What can hang from each mark
S: M P
B: X
H: Y
K: X Y
X: M P
Y: H K R Z
M: S
P: S
Z: X

Each row was made from one small tree. The marks that hang from a mark follow it in brackets, in alphabetical order. Every link used is in the known rows. Write each row's tree.
Known rows
H[Y[Z]]: [  2   4  21  -4  -8  -3 -32  -3  -2 -18   6 -13  -5  -9   4 -12  12  -9
   2   2   4   2   3]
H[Y[K[X] Z]]: [ 17   4  50  -4 -11  -8 -18   2   2 -30   4 -16   2 -28   8 -35  20  -1
  -1 -20  11  -6  10]
H[Y[K R Z[X]]]: [  5  -2  38   9 -22  -8 -11  -3  10 -20   5 -11   5 -25   4 -19  31 -48
  -1  12  12  -5   9]
Y[Z]: [  0  -5   6  -3  -4  -4 -13  -2  -1  -8   6  -4   1  -4   8 -22   5   7
   7  -2  -2  -1  13]
M[S]: [  0   6  -5   5  13   0  -9   5 -10   8  -4  -5   5  -5  -7   8  -7 -18
  10  -2  -7   5   5]
B[X[M]]: [  0  -9 -25  -2 -12  -5   2  -1  -5 -21   4  -3  -1  -3  -6 -61  -7   3
   4  11   8   0  13]
Z[X[P]]: [  6  -1  42   3  -1   0  23   2  31  -5  -2  11   9 -22   8   5  20 -28
  -4   5  10  -9  -9]
Z[X[M P]]: [  4  -8  28   1  -8   0  34  -3  25 -19   1  16   7 -27   6 -27  17 -22
   4   8  15  -6  -9]
X[M P]: [  0  -4  12  -6   5  -1  21   0  15 -14   5  11   1 -11   0 -29   3   1
   4   0   8  -5  -4]
B[X[M P]]: [  2  -6   0  -4   0  -6  13   3  17 -21   5   4   1  -9  -4 -59  -1  -3
   0   8  12  -9  10]
H[Y[K Z]]: [ 12   9  24  -3  -9  -6 -27  -1 -12 -23  11 -18  -3 -12   4 -25  18  -4
  -1  -5   5  -3   8]
H[Y[K[X] R Z]]: [  7  -4  48   2 -12 -10 -14   2  15 -20   1 -13   3 -26   3 -33  18 -24
   0  -9  11  -8  16]
S[M P]: [ -2  -7  12 -17  -3   3  -3   0   3  18  -3 -11  17 -15   6  12   2  -2
 -10   5  -2   5 -11]
K[X[P] Y[R]]: [  5 -17  50   7  -1  -8  36  12  60  -8 -14  12   1 -33   8 -41   4 -27
  -5 -11  13 -18   4]
Y[K[X[M P]] R]: [  5 -12  37   1   0  -8  40   6  32 -16   0  11   8 -28  -1 -51  10 -13
   1 -11  15 -15  10]
M[S[P]]: [  0   8   3   3  16  -2 -14   8 -15  21  -8 -15  13 -26 -12   5  -2 -21
  11 -11 -11  10  -4]
K[X]: [  6  -5  27  -1  -2  -3   9   3  14  -6  -7   3   6 -16   4 -10   2   2
   0 -14   6  -3   3]
Z[X[M P[S]]]: [ -1   0  11  -3  -8 -10  32   4  28 -23   4  23  14 -48  12 -39  23 -20
   9   6  16  -5   1]
Z[X[M[S]]]: [  2  -4  -3   8  -8   1  13  -1  -8 -11  -4   3  11 -27  -5 -19   5 -34
  17   9   5   8  -1]
B[X[P]]: [  4   0  13  -2   8  -6   4   7  24  -7   2  -1   2  -4   0 -28   1  -8
  -7   5   7 -13  10]
Y[H K R Z]: [ -7  -4  -9  -3 -19 -11   4  -1   4 -15  12  -4   8   3 -12 -29   7  -9
  -2   9  -9  -8  31]
B[X]: [  2  -3 -13   1  -4  -5  -8   3   2  -8   1  -7   0   2  -3 -31  -5  -3
  -4   9   4  -3  13]
K[X Y[H R]]: [ -4 -16   9   1 -26  -9  31   7  39 -19 -11   8   5 -17 -11 -37  -4 -22
  -8  -1   2  -9  15]
H[Y[K Z[X]]]: [ 15   6  41   3 -21  -5 -15  -3  -3 -28   7 -14   4 -28  10 -23  32 -26
  -1   2  12  -3   2]
K[Y[H]]: [  0  -3 -14  -4 -23  -5  18   3  12 -22  -1   2  -1  -3  -9 -28  -5  -3
  -8   3  -4  -3   6]
P[S[M]]: [ -7  -2 -12 -18  -6  -5  -1   4  11   3   4   4  13 -14  17   2   4   4
  -5  12   3   1   7]
Z[X[M[S] P]]: [  3  -2  23   6   4   0  25   3  14 -11  -2  10  12 -33  -3 -16  11 -40
  14   5   8   0  -4]

Write each row's tree
[ -8  -3  17   1  -9  -5 -27  -3  13 -10   3 -10  -4  -6  -3  -9  10 -31
   3  13   3   0  10] | H[Y[R Z]]
[-13 -12   3   0 -31  -8  12  -6  24 -16   3   7  15  -9  -8 -12  15 -38
   1  24  -3  -4  21] | Y[H R Z[X]]
[  1 -22  20  14 -28  -9  15   0  33 -17  -5   3   3 -30  15 -50  15 -40
   5  11   9  -8  12] | K[Y[R Z[X]]]
[ -3   0 -15  -8   0 -16  13  10  20 -25   8  10   6 -31   2 -73   5  -1
   6   6  13  -8  20] | B[X[M P[S]]]
[ -4  -7  33   7 -21  -5 -15  -5  22 -15  -1  -5   3 -22   3  -6  25 -54
   3  20  10  -1   4] | H[Y[R Z[X]]]
[  2  -2   7   6  -5  -1   9   2 -13   0  -8  -7  20 -46 -10 -23  10 -39
  18   0   1  13 -10] | Z[X[M[S[P]]]]
[  1   6  26   1   0 -10  22   8  35  -8   1  18  14 -43  14  -8  26 -27
   1   3  11  -8   2] | Z[X[P[S]]]
[ -5   0  13 -20   5  -5  12   9  33   3   5  11  15 -21  19   6  10  -1
  -9  10   6  -8   4] | X[P[S[M]]]
[ -4  -7   8   3 -32 -10  16  -3  13 -21   8   0  16 -12  -8 -27  21 -32
  -2  16  -2  -9  25] | Y[H K R Z[X]]
[  6 -13  18  -7 -30 -11  15   5  26 -37  -3   2   6 -24   3 -61   2   7
  -2 -12   1  -9  21] | K[X Y[H Z]]
[-10 -14 -12   0 -28 -11  10   1  26 -22   2   2   0  -6  -6 -49  -1 -18
  -1  12  -6  -7  25] | K[Y[H R Z]]
[  0  -2  37  -4  -5 -10  38   9  40 -12   0  10  14 -14 -14 -15  10 -19
 -12  -6   2 -19  18] | Y[H K[X[P]] R]
[  6  -8   7 -13 -29 -11  19  -2  -2 -45  11   1  13 -20  -6 -71   8  20
   5 -13   3  -7  27] | Y[H K[X[M]] Z]
[  0  -1 -22   1   4  -7 -11   7 -19  -1  -4 -18  12 -30 -19 -56  -9 -19
  15   1  -3  10   9] | B[X[M[S[P]]]]
[  2   4  -5  -9 -19  -9  -2  -1 -10 -24  15  -7   8   1  -7 -30   8  12
  -2  -2  -8  -6  24] | Y[H K Z]
[ -5   3  -4  -9   5 -11  21   6  19 -17   8  17   6 -33   5 -40  10   2
   9  -1   9  -4   6] | X[M P[S]]
[ -2  -9  18  -4 -21 -13  13   2  18 -22   4  -1  14 -13  -8 -38   9  -8
  -2  -6  -3 -12  33] | Y[H K[X] R Z]
[ -4 -20  16  -1 -31 -13  20   5  40 -29  -5   4   5 -22  -3 -59   1 -15
  -1  -2   0 -11  27] | K[X Y[H R Z]]
[  7   1  41   5  -7  -6  -1   5  16 -12  -5  -9   1 -21  -5 -11  14 -30
  -7  -8  12  -6   4] | H[Y[K[X] R]]
[ 17   2  55  -1   9  -6  25   9  25 -10  -1   4   8 -25   8 -22  14   3
  -7 -25  11 -17   4] | Y[K[X[P]]]
[ 10  -7  43  -3  -4 -20  18  16  50 -29  -2  12   7 -60  28 -76  16   4
   6 -25  13 -17  20] | K[X[P[S]] Y[Z]]
[  6  -3   1 -11 -24  -7  31   0  -3 -37   5   4  12 -17 -14 -50   3  13
  -2 -12   5  -5  14] | Y[H K[X[M]]]
[ -1  -3  28 -14  -7  -5  23   6  42  -2   1  16  23 -37  25   7  24 -24
  -9  18  13  -9  -2] | Z[X[P[S[M]]]]
